Each row was made from one small tree. The marks that hang from a mark follow it in brackets, in the order of their numbers. Every link used is in the known rows. Write each row's tree.
(in the rows, 128 means zero)
Known rows:
k_137[k_866[k_6 k_161[k_406[k_989[k_980]]]]]: [148  68  97 156 141 124 124 153 143 130  66 161 185 136  83 100 150]
k_969[k_486]: [117 160 155 136 123 148 130 108 134 121 108 113 115 106 136 121 107]
k_137[k_866[k_6 k_161]]: [166  70 102 163 145 132 126 154 152 130  96 160 155 136  87 108 162]
k_989[k_406[k_6[k_866]] k_980]: [ 97 113 129 108 102  83 122  97  66 100  30 117 144  88  98  82 135]
k_161[k_406[k_6[k_866] k_989]]: [ 84 130 110 140 150 126 152 137 128 103  84 131 218 126 118 122 107]
k_82[k_137[k_866]]: [122  92 124 149 150 114 125 147 119 108 169 128 133 137 120  97 133]
k_866[k_6 k_161[k_406[k_989]]]: [154  90  99 134 116 154 118 143 179 118   4 152 207 129  76 105 151]
k_82[k_137]: [121 112 132 128 132 123 119 134 124 102 144 116 130 129 124  99 130]
k_82[k_137[k_866[k_6 k_161[k_406[k_989[k_980]]]]]]: [133  65 110 144 141 118 112 151 131 104  96 139 172 133  92  76 144]
k_82[k_137[k_866[k_6 k_161[k_406]]]]: [140  80 112 154 142 124 125 155 143 103 108 140 163 137  94  86 149]
k_989[k_406[k_6[k_866[k_161]]] k_980]: [103 107 127 112 103  93 118  99  77  94  15 120 146  87  89  76 142]
k_969[k_486[k_980]]: [108 170 161 146  96 139 116 117 124 122 113 114 118  90 122 134 104]
k_161[k_406[k_989]]: [ 91 135 116 130 128 130 137 132 138 127  90 130 192 135 125 128  99]
k_406[k_6 k_989[k_980]]: [110  84 118 110 167 126 114 128  95  94  94 118 183 102 104 109 100]
k_161[k_406]: [108 152 125 133 123 124 151 134 136 125  92 131 167 135 124 130 116]
k_137[k_866[k_161]]: [142  90 113 167 154 134 129 150 143 125 132 151 136 138 103 112 145]
k_866[k_6 k_161[k_406]]: [165 102 105 137 113 149 128 144 177 117   5 153 190 128  75 106 162]
k_486[k_969]: [133 115 150 148  83 144 131 121 151 103 140 142 109 110 133 127 127]
k_137[k_866[k_6[k_406[k_989]] k_161]]: [140  61 108 158 144 113 122 148 158 121 105 161 173 130  94 112 155]

Which tree is each row?
[108 112 134 100 109  92 121  98  71  98  31 110 135  83  91  90 121]
k_989[k_406[k_6] k_980]
[118  76 117 149 161 122 121 151 121  88 119 130 167 128  96  79 129]
k_82[k_137[k_866[k_161[k_406[k_6 k_989[k_980]]]]]]
[103  91 106 143 168 146 123 136 133  87  94 133 202 114 105 106 126]
k_406[k_6[k_866[k_161]] k_989]
[109 132 112 155 114 129 134 132 144 117  76 149 169 138 121 100 165]
k_6[k_866[k_161[k_406]]]
[ 95 130 125 130 115 109 141 106 108  99  66 118 150  98 105 108 129]
k_989[k_406[k_6[k_866]]]
[ 67 100 127 143 115  92 113 115 152 101 111 149 185 123 137 107 158]
k_6[k_406[k_989] k_866[k_161]]
[128  55 118 141 140 104 105 144 131  99 114 139 162 127  98  79 149]
k_82[k_137[k_866[k_6[k_406[k_989[k_980]]] k_161]]]
[104  79 109 128 158 127 110 129 104  88  69 132 198 106 101  89 130]
k_406[k_6[k_866[k_161]] k_989[k_980]]
[119  63 121 136 140  91 111 141 116 106 137 134 161 128 112  88 139]
k_82[k_137[k_866[k_6[k_406[k_989[k_980]]]]]]
[142  55 109 150 140 104 115 145 144 121  93 161 171 126  92 104 157]
k_137[k_866[k_6[k_406[k_989[k_980]]] k_161]]
[101 118 109 145 112 123 121 128 131 118  63 149 178 134 120  90 160]
k_6[k_866[k_161[k_406[k_989[k_980]]]]]
[122 114 114 142 149 161 133 141 162  92  53 135 190 121  88 110 123]
k_866[k_161[k_406[k_6 k_989]]]
[123 107 115 135 145 152 126 138 149  93  40 134 188 118  86 102 125]
k_866[k_161[k_406[k_6 k_989[k_980]]]]
[128  71 112 150 143  93 129 143 136 133 136 155 169 132 114 126 142]
k_137[k_866[k_6[k_406[k_989]]]]
[132  70 108 153 145 127 118 154 144 103 107 139 175 137  94  85 142]
k_82[k_137[k_866[k_6 k_161[k_406[k_989]]]]]
[ 95  86 111 122 157 114 115 127  89  96  92 128 195 108 114  98 120]
k_406[k_6[k_866] k_989[k_980]]
[143  65 118 120 110 116  99 127 166 107  30 151 184 112  85 102 164]
k_866[k_6[k_406[k_989[k_980]]] k_161]
[126  90 106 169 168 138 140 156 146 111 113 150 175 135  94 113 128]
k_137[k_866[k_161[k_406[k_6 k_989]]]]
[134 126 120 145 145 157 143 143 161  92  54 136 173 122  87 111 134]
k_866[k_161[k_406[k_6]]]
